Each row was made from one path, in order. Every step used is in the known rows, and no mark comes twice. Write each row's path.
Known rows:
ziful-mabal-rotumu-palogo: [ -3   5 -12   5  -2 -33 -28  10  19 -19 -43  27  17  14  -7 -17 -12 -36
  19 -35  30  -8  -9   6]
fipogiv-palogo-neli-mabal-tirid: [  6  -9  -2  -9 -20  -3 -14  41   9   0 -39  47 -17  10 -14 -37 -24 -43
  21 -46  13   8  -6  10]
ziful-mabal: [ -8  -3 -12  -2 -13 -21 -17   4 -20 -24 -15  28  17  15 -17   6 -10 -16
  19 -32  10  10  -7  33]
tirid-mabal-fipogiv-palogo-neli: [  2 -38   2 -25 -44 -34  -7  40  -8   2 -35  41 -31  23  -2   1  -4 -52
  22  21   6   3 -31  39]
neli-mabal-rotumu-palogo-ziful: [ -2   4  -9  22  21 -22 -16  38  42  11 -50  41  17  -1  -2 -46 -42 -44
  10 -77  17 -15   4 -30]
tirid-mabal-neli: [  5  -1  15  -6 -13 -35 -23  32 -15 -14 -24  31  -2  36   1  -1   1 -17
  32   0   5   5 -19  26]
ziful-mabal-fipogiv-palogo: [ -4 -17   1 -27 -38 -29  -8  23 -19 -19 -32  52  -1  17   0   6 -16 -47
  23   3  14  11 -19  32]
mabal-neli: [ 13  -1   8  11   2 -11 -24  23  -2 -14 -16  30   8  26  -3  -9 -14  -9
  23  -4   5  16 -16  14]
rotumu-palogo: [  6  10 -22  15   8 -17 -16  13  23   0 -13  12  13 -17   9  11  -4 -26
  23 -28  15   2  -8 -11]
tirid-mabal-neli-palogo-ziful: [ -6 -10  -1 -20 -11 -39 -27  56  -3  -6 -33  39   3  28  11 -26 -28 -38
  23 -31  -7 -13 -23  17]
mabal-rotumu-palogo-fipogiv: [ 10   8 -12  24   9 -27 -14   9  29   4 -30  24  20   9  -2 -16 -24 -32
   6 -34  17 -14 -22 -26]
ziful-palogo-neli: [  4 -31 -29   9 -25 -14 -26  20   7  -8  -6  31   2  22 -26  -8 -17 -31
  11 -29  -4   5 -19  37]
ziful-mabal-rotumu-palogo-neli: [  1 -19 -25  10 -10 -18 -35  15  30 -16 -46  26   7  23 -30 -36 -16 -38
  12 -42  29 -11 -12  20]
palogo-neli-mabal-tirid: [  3 -11   1  11   4   9 -14  32  10   3 -25  35  -4  17 -26 -39 -14 -35
  20 -64  16   7  -4  13]
ziful-mabal-neli-palogo-fipogiv: [ -4   2 -12 -17 -13 -25 -36  26  -7 -28 -33  43  31  37 -17 -30 -29 -28
   8 -50   2 -11 -33  18]
ziful-palogo-fipogiv: [  1  -7 -27   6 -21 -30 -13  11 -12  -5   0  40  23  22 -13   9 -28 -31
   6 -44  -7  -3 -27  10]
tirid-mabal-rotumu-palogo: [ -1   7   5   1   0 -49 -19  23  23  -2 -40  19  -4  11  13  -6   7 -38
  28 -13  24 -13 -13   0]
rotumu-palogo-fipogiv-mabal-neli: [  7   6 -26  -8   7 -13 -26  21   3  -1 -24  38  20  10  -6  -4 -43 -27
  19 -54  16  -6 -17   3]
ziful-palogo-fipogiv-mabal: [ -5  -9 -30 -14 -17 -27 -14   9 -27  -6   0  48  17  14 -18  11 -44 -31
  14 -59  -2  -1 -16  36]
rotumu-palogo-fipogiv: [  6   8 -33  18   2 -19 -11   8  13   6 -10  18  27  -8   0  12 -19 -28
  10 -44   8  -8 -20 -23]
tirid-mabal-rotumu-palogo-neli: [  4 -18  -9   7  -9 -38 -26  26  32   3 -46  18 -14  20 -12 -23   2 -40
  19 -17  22 -16 -19  13]
mabal-fipogiv-palogo-neli: [ 13 -38  -2  -8 -30 -11  -7  30   7   0 -28  42 -19  14  -6  -7 -19 -45
  12  14   6  12 -26  25]
palogo-ziful: [ -1 -13 -15  15   0 -14  -5  19 -10   6  -6  27  14   5   0  -1 -41 -19
  13 -38  -7   6  -5   9]
palogo-fipogiv-mabal-rotumu: [  0  -3   3  -1  10 -25  -6   2 -14   0 -24  41   9  23 -18 -14 -41 -16
   8 -43   6   2 -14  24]
rotumu-mabal-tirid: [ -1   5  11  19  -1 -10 -11  22 -15  -6 -20  24  18   1  19   0  13 -11
  29 -24  19   7  -4  -8]
mabal-fipogiv-palogo-ziful: [  4 -26  -4 -10 -26 -23   4  38  -8   8 -24  51  -2   8  16  -1 -47 -50
  13  -3  -4   7 -18   7]
vava-tirid-mabal: [  4  -3 -10   6 -18 -43 -16  19 -41   1 -17  25  -8  11  16  30  27 -23
  36   0   9   7 -11  29]
tirid-mabal: [ -5   0   5  -3 -11 -38  -7  17 -18  -4 -12  19  -4  10   2  17   8 -18
  27  -9   3   6 -13  27]

Which path is each row?
[ -1  12 -27 -13   3 -10 -10  16  -7  11 -14  29  14  -3   2   7 -40 -49
  24 -71  25  -7 -10  -3] | rotumu-palogo-fipogiv-mabal-tirid
[ -3  -8  -9 -26   8 -15 -29  45  -5  -6 -27  45   9  14   2 -30 -57 -31
  20 -56  -4  -1  -8  30] | fipogiv-mabal-neli-palogo-ziful
[-13 -19 -25   2 -16 -19 -14  15 -25 -13 -14  37  23  18 -16  -5 -44 -25
  11 -55   1   3  -4  26] | palogo-ziful-mabal
[-10 -14 -20 -27 -44 -21 -15  37 -33 -10 -27  53   6  23   3 -11 -58 -53
  22 -45   8   2  -6  16] | fipogiv-palogo-ziful-mabal-tirid
[  6   1  11  24   1 -13 -27  26  -8 -21 -29  32  25  16  10  -8   8   8
  25  -6  11   7 -13   0] | rotumu-mabal-neli
[  1 -12  14  20   0 -14  -4  22  -8  -7 -24  33  21  -1  16  10  18 -13
  22   0  17   7 -16   4] | rotumu-mabal-fipogiv
[ -1 -17 -18 -23 -40 -26 -29  41 -25 -23 -36  60  11  37  -5 -21 -62 -32
  18 -26  -2   2 -13  22] | fipogiv-palogo-ziful-mabal-neli
[  0   5  14 -23  -6 -41 -32  43   2 -17 -33  31  -4  24  10 -15   7 -28
  30  -9   4  -4 -25  25] | tirid-mabal-neli-palogo
[  1  -4  -1  -4 -13 -16 -34  20 -17 -33 -26  40  17  39 -18 -14 -19 -16
  23 -22  12  11 -16  33] | ziful-mabal-neli
[  3  -9 -21 -20 -18 -23 -29  25 -24 -15 -13  58  19  40 -17  -8 -51 -29
  18 -50  -1   0 -24  33] | ziful-palogo-fipogiv-mabal-neli
[ -2 -18 -12   1 -17  -3 -26  41  12  -3 -25  50   0  26 -27 -40 -22 -52
  21 -73  13  -2 -10  21] | ziful-palogo-neli-mabal-tirid
[ -1   5   4 -18 -11 -43 -26  40  -6 -13 -31  36   7  33   1 -18 -10 -31
  16 -27  -4 -15 -38  12] | tirid-mabal-neli-palogo-fipogiv
[ -5  -6 -23 -22 -21 -18 -15  19 -31  -1  -3  52  13  25  -8   0 -47 -49
  22 -71   9   1 -15  29] | ziful-palogo-fipogiv-mabal-tirid
[ -2  14  14   8  10  -5 -10  29   1   0 -23  36   7   6  -3 -24 -10 -34
  29 -57  18  13   2  -1] | neli-mabal-tirid
[ 11 -10   8 -13 -22 -25   1  27  -3  -2 -22  46  -9   3  15  11 -14 -42
  23  21   6  17 -21  14] | mabal-fipogiv-palogo
[-19 -10 -26 -16 -10 -26 -22  28  -9 -17 -24  35  24  10  -9 -18 -38 -35
   9 -64  -3  -8  -9  24] | neli-palogo-ziful-mabal
[  6 -17  13  24  16  -9 -19  22  30  -1 -45  37  -5  23 -36 -56 -15 -20
   6 -47  13   0  -7  17] | palogo-neli-mabal-rotumu
[ -1   8 -36  -7   5 -19  -9   6  -3   5 -14  26  19 -13  -6  19 -35 -29
  15 -63  13  -6  -9   2] | rotumu-palogo-fipogiv-mabal
[  2  17   7  20  25 -23 -19  25  47  -1 -49  32  11  -3  -2 -37  -7 -33
  19 -53  28  -8   1 -21] | neli-mabal-rotumu-palogo
[ -1  -9 -35  -2 -14 -17 -39  37   3 -15 -34  40  29  27  -6 -20 -51 -42
  20 -55  15 -11 -10   0] | rotumu-palogo-ziful-mabal-neli
[  2  -9 -15 -14 -17 -43 -38  57 -26   1 -38  46   0  30  24 -14 -11 -45
  31 -22  -1 -12 -23  19] | vava-tirid-mabal-neli-palogo-ziful
[ -4  -3   8   3  -6 -29 -19   5  -5 -24 -33  35  10  33 -18 -20 -13 -18
  15 -23  18   5 -10  29] | ziful-mabal-rotumu
[  2 -30   6  14   5   5  -8  32  17   4 -30  44  -4  16 -30 -33 -10 -39
  13 -39  13   8 -14  24] | palogo-neli-mabal-fipogiv
[-11 -24 -31  -6 -15 -18 -16  32   4  -4 -30  39  27  10  -1  -2 -42 -64
  16 -51  22 -11 -13   5] | rotumu-palogo-ziful-mabal-fipogiv
[  2   7  26  20  21 -22  -9  20  21  -6 -39  40   4  15 -14 -40 -10 -17
  16 -40  13   6   0   2] | neli-mabal-rotumu
[  8   7  -2  -2   2 -20 -25  29   7 -10 -23  33  20  26  -4 -25 -24 -23
   7 -32  -6  -6 -36   1] | mabal-neli-palogo-fipogiv
[ -2  -7 -21  -2  15 -23 -16  23  16  12 -35  36   9  -1   4 -19 -57 -39
  18 -59  17  -8   3   3] | fipogiv-mabal-rotumu-palogo-ziful
[-16 -24 -14 -22 -14 -23 -15  37  -4 -13 -30  47  20  16  -2 -21 -36 -59
  12 -47   5 -10 -20  27] | neli-palogo-ziful-mabal-fipogiv
[-12 -33 -11  -4 -18 -16  -8  25 -22  -8 -21  49  21  28 -12  -5 -44 -47
  13 -40   7   3 -16  28] | palogo-ziful-mabal-fipogiv
[  1  18  -5  25  21 -26 -13  20  38   5 -46  36  20   6 -12 -37 -23 -35
   5 -72  20 -18 -12 -34] | neli-mabal-rotumu-palogo-fipogiv
[  2  -7 -28  21  11  -2 -21  26  42   3 -33  24   5 -11 -24 -24  -9 -34
  15 -65  19  -7  -3  -3] | rotumu-palogo-neli-mabal
[ -1 -13  15 -30 -36 -47   0  36 -17  -2 -31  46 -21  15  20  19   0 -49
  32  25   9   7 -25  25] | tirid-mabal-fipogiv-palogo
[  1 -40 -12 -23 -46 -15 -16  27 -10 -16 -37  51 -11  27 -23  -9 -22 -50
  15  -1  14   7 -25  47] | ziful-mabal-fipogiv-palogo-neli
